Each row comes from the steps of one path. Every step used is in the known rows, and no mark comes twice. Write the path behind each row, first mark first.
Known rows:
velo gepi nanet: [ -9.9  30.3  16.7  -0.5   6.2 -21.8  -3.5  10.4  14.3  -3.4  14.1 -38.4
  18.1   3.2  -9.6  15.2 -30.7  50.3 -17.2 -27.1]
velo gipu nanet: [ -0.3  14.2 -21.4   7.3  13.0  15.2  16.1   5.3  22.1 -33.9  19.3  -9.7
  -8.1 -15.0  19.5 -15.7  21.0 -20.0 -53.6  -5.9]
gepi nanet rila gipu velo losunu: [-22.6  17.6  10.6 -17.1  55.4  -3.2  16.9 -28.6 -10.9 -31.8  22.6 -41.7
  -0.3  54.2 -17.0  -8.0  26.8  40.2 -30.8  33.0]
gepi nanet gipu: [ -6.9  28.2   1.5   6.3   6.8 -38.0  14.7 -21.4   2.5  34.9 -40.3 -44.0
  15.7   1.6  -7.7  -2.9 -34.9  29.6 -52.6  -9.0]
gepi nanet: [  2.5  30.9   1.1   6.4  12.5 -14.5   4.9   2.4  11.7   8.9  -5.0 -41.4
   7.2  12.2 -16.6  -4.1 -19.6  30.3 -19.1  -2.1]
losunu rila nanet gipu velo: [-21.6   7.8  12.9 -13.9  37.8 -50.1  35.1 -61.0 -46.4  -1.3  -8.2 -15.1
   9.7   5.6  -0.4  -1.9 -42.7  50.1  26.0  21.9]
losunu rila gipu nanet: [-16.9   4.5   9.5   2.8   7.6 -43.1  14.3 -31.9 -13.6 -34.4  24.0  36.3
  -0.5   2.3  21.4 -26.9  -3.6 -11.5  12.6  40.9]
gepi nanet losunu rila: [ -6.9  28.1  16.3  -0.2   0.8 -30.0  13.0 -18.4  19.3  -3.1  -3.2 -30.4
   9.2  13.2  -7.5 -17.8  -6.5  32.5  -1.1  17.6]
nanet gipu velo: [ -8.7  22.1   2.8 -11.9  31.5   4.4  27.6 -30.7 -19.6  26.9 -51.8 -21.2
   4.9  -8.3   9.7  -3.8 -15.8  11.2 -19.0 -11.7]
losunu rila gipu velo: [-21.0   5.7  23.5 -18.3  38.5 -32.0  32.7 -40.7 -27.2 -36.6   1.9   1.0
  -8.7  26.4  -3.7 -13.4   8.1   5.4  31.3  27.6]
losunu rila nanet gipu: [-19.6 -13.3  10.2  -0.7   0.1 -74.5  15.1 -54.3 -34.2   0.8   5.9   5.0
  14.7   3.8   0.0   1.9 -46.4  45.6   9.0  27.0]
nanet losunu: [ 12.7  14.2   7.4  -6.4 -10.5  12.7   1.2  -3.8  14.4 -12.1 -12.1  -4.0
  -4.3  -4.9   9.7 -17.1  21.0  -5.4 -22.6   1.2]
gepi nanet rila gipu velo: [  1.9  47.8  19.1 -16.2  50.7 -31.7  18.9  -6.3 -14.8 -22.4  26.7 -51.7
   6.9  47.8 -27.4 -18.6  36.9  15.5 -33.3  15.1]
rila gipu velo: [ -1.7  18.2  18.4 -17.1  37.9 -10.6  26.7 -25.0 -18.8 -32.8 -14.1 -15.4
 -15.2  19.5  -3.1 -14.1  18.5  -4.7  -5.5  12.1]
nanet gepi: [ -1.4  19.8  -8.1  -4.5   3.3   6.9 -14.4   5.7  12.6 -36.3  24.3  16.9
   7.9  -6.0 -11.2  12.3   6.7 -19.6 -27.6 -14.7]
losunu rila gipu velo gepi: [-31.8   3.9  38.8 -25.2  31.0 -40.5  22.6 -33.1 -24.6 -41.9  21.9   2.6
  -0.1  19.2   4.6   8.5  -7.0  24.2  33.4   1.8]
gipu velo gepi nanet losunu rila: [-15.1  48.6  32.8 -19.4  31.6 -12.7  22.7 -17.1  12.6 -16.2  -2.9 -46.9
  15.2   9.6  -1.5  -2.9 -16.5  58.4  14.2 -13.3]
rila gipu: [ -1.5  -0.6  15.2  -5.4   0.5 -29.5   5.3 -17.4  -9.7 -31.0   4.2   6.7
 -11.8  18.7  -0.5  -9.0  15.6 -16.6 -27.3  11.7]
velo losunu rila: [-44.9 -36.4  -6.5   1.3   8.0   4.4   2.0 -40.1  -3.7 -11.8   8.3  24.3
  -0.7  13.2  13.5  13.5 -17.4  30.3  36.3  39.0]
velo gipu nanet losunu: [ 11.5  26.3 -12.0   0.8   0.3  30.7  19.5   1.2  36.7 -45.6   2.2 -12.2
 -12.7 -21.7  29.9 -31.0  40.4 -30.1 -72.6  -4.4]
rila nanet losunu: [ 21.1  11.0  11.6  -8.3  -4.4 -14.5   7.2 -18.2  -2.1 -32.8  14.1 -12.7
  -5.7   3.1  -0.8 -21.4   8.0  22.5 -10.8  14.5]

Write each row's path:
[  5.2  60.8  29.3 -17.5  30.8  14.1  17.7   0.0  20.3 -14.2 -21.1 -63.1
   9.0   3.7  -2.0  -6.8  -9.1  52.8 -19.6 -28.7] => gipu velo gepi nanet losunu
[  0.4  13.5  17.9 -22.4  38.3 -20.6  17.8 -10.3 -26.6 -31.3  32.3 -12.7
  -1.4  35.6 -10.8 -12.0  55.5 -11.0 -13.1  17.5] => nanet rila gipu velo
[-19.1 -14.7  20.4  -4.8   5.1 -54.3  13.3 -36.9 -16.0 -29.3  19.6  19.3
  -2.8  21.3  -0.7  -3.6   4.0  -8.1  16.5  31.8] => losunu rila gipu
[ -8.8   5.7   3.7  -5.5   3.4 -47.7 -11.3 -26.8 -11.6 -59.8  68.2  20.7
  12.3  10.4 -15.4  10.1 -20.6  23.3  19.2  18.0] => losunu rila nanet gepi
[  2.1  23.7   1.0   0.0   9.0 -28.2  -3.8  17.7   3.2  10.9  41.9 -38.9
  23.6  26.8 -26.4  -2.5  19.3  24.1 -23.1   4.9] => gepi nanet rila
[-35.3 -36.7  -0.8  -0.7  10.1 -29.2   2.7 -55.0 -22.1 -37.7  34.7  14.4
  -2.4  17.5   4.4   9.6 -33.9  57.3  49.7  52.1] => velo losunu rila nanet
[-18.0  14.7  49.8 -30.2  21.3 -27.7  28.4 -37.0  -9.3 -49.9  11.9  -0.6
  -4.3  13.0  14.2  -8.2  16.6  17.3  18.2   7.1] => nanet losunu rila gipu velo gepi
[ -8.9  -2.7  12.3  -4.9 -13.8 -16.6  12.0 -19.8   9.7  -8.1   4.3   8.9
   0.1   4.4   7.8 -12.0  14.5  -0.4  19.6  19.1] => nanet losunu rila
[ 11.8  20.6  -1.9  -4.8   4.1 -21.1 -16.3  -7.4  -3.3 -57.7  52.4   0.6
   7.9   2.4 -16.4   6.1 -10.6  16.4 -27.2  -3.4] => rila nanet gepi
[ 12.3  44.1   9.6   0.4   1.2  -7.2   9.9  -3.0  25.8  -0.8 -19.3 -45.5
   2.8   7.0  -8.7 -23.2   5.0  21.2 -39.2  -1.6] => gepi nanet losunu
[-19.2  25.9  19.4 -19.2  26.2  -2.1  19.1 -20.8 -17.1  14.8 -28.6 -17.8
  14.5 -14.8  15.8  15.6 -29.3  29.4 -15.0 -38.1] => nanet gipu velo gepi
[-10.3  14.5  32.9 -30.5  33.7 -26.2  10.0   0.2 -25.6 -37.1  53.3  -7.7
  11.1  28.8  -3.6   5.6  45.0   4.7  -5.4  -8.7] => nanet rila gipu velo gepi
[-15.7  29.0  31.1  -6.9  -3.9 -35.3   5.3 -11.2  22.0 -11.4  16.6 -30.9
  18.3   4.4   1.4   3.6 -18.2  49.5   3.2  -8.1] => velo gepi nanet losunu rila
[  3.5  23.1  17.9  -4.9  14.8 -54.3   4.2  -0.3  -4.0 -23.2  43.9 -31.6
  13.2  42.0 -26.6 -11.5  34.6   7.4 -50.8  17.7] => gepi nanet rila gipu
[  5.1  41.1  -2.4  -3.7   6.1  -8.4  -4.5  -8.1   8.3 -63.1  37.2  28.3
   1.7 -13.7  12.5 -20.7  13.1 -39.2 -47.5   5.9] => rila gipu nanet gepi
[  5.4  36.9 -20.0   2.8   1.1  22.5  -9.1  13.0  17.0 -36.4  30.1  29.5
  11.2 -23.4  14.7 -10.6  -0.8 -23.9 -30.0  -6.0] => gipu nanet gepi
[-28.2  38.4  42.9 -17.7  44.1 -54.8  27.6 -32.8 -12.8 -37.6  15.6 -37.7
   9.5  28.5 -10.7   2.4 -24.5  50.3  11.2   2.0] => losunu rila gipu velo gepi nanet
[  2.1  63.2  45.6 -22.8  35.0 -20.8  26.9 -17.4  11.3 -46.9 -14.4 -54.8
  -1.8  19.6  -1.5 -18.7   8.3  36.1 -41.3 -16.6] => rila gipu velo gepi nanet losunu
[-17.4  26.9  48.4 -12.1  -0.6 -63.1   9.9 -27.0  14.3 -39.3  21.5 -21.0
   8.9  21.4  -1.8  -7.2  -7.6  34.8 -17.4   5.5] => velo gepi nanet losunu rila gipu
[-31.7  28.6  -5.7  -5.4  50.3  22.9  26.3 -50.6  -4.0  30.1 -64.6 -45.9
   5.7  12.4   2.5  -1.1 -40.4  57.0 -40.2   6.8] => gepi nanet gipu velo losunu
[-40.0  -1.3  -8.1  -1.8  15.9  -5.0  -3.5 -45.5   4.6 -74.8  45.5  56.3
  -1.1   0.3  24.7  -7.2  -2.9  -8.1 -13.8  42.6] => velo losunu rila gipu nanet gepi
[-34.6 -18.7  -7.3  -4.4  12.2 -13.4 -11.9 -48.7  -8.0 -70.0  62.8  29.6
   4.8  12.3  -5.7  22.8 -29.7  43.5  24.0  35.9] => velo losunu rila nanet gepi
[-35.9  -0.3  -3.4 -16.5  47.7   8.6   4.2 -55.5 -19.5 -69.1  38.4  12.7
   2.2  17.7  -5.4  14.5 -27.5  54.0  39.4  32.6] => gipu velo losunu rila nanet gepi
[-10.0  24.5  32.8  -3.6   4.0 -59.4  23.7 -35.0  12.9 -27.5  -1.2 -23.1
  -0.4  31.6  -9.6 -24.8   8.3  14.8 -29.0  33.5] => gepi nanet losunu rila gipu
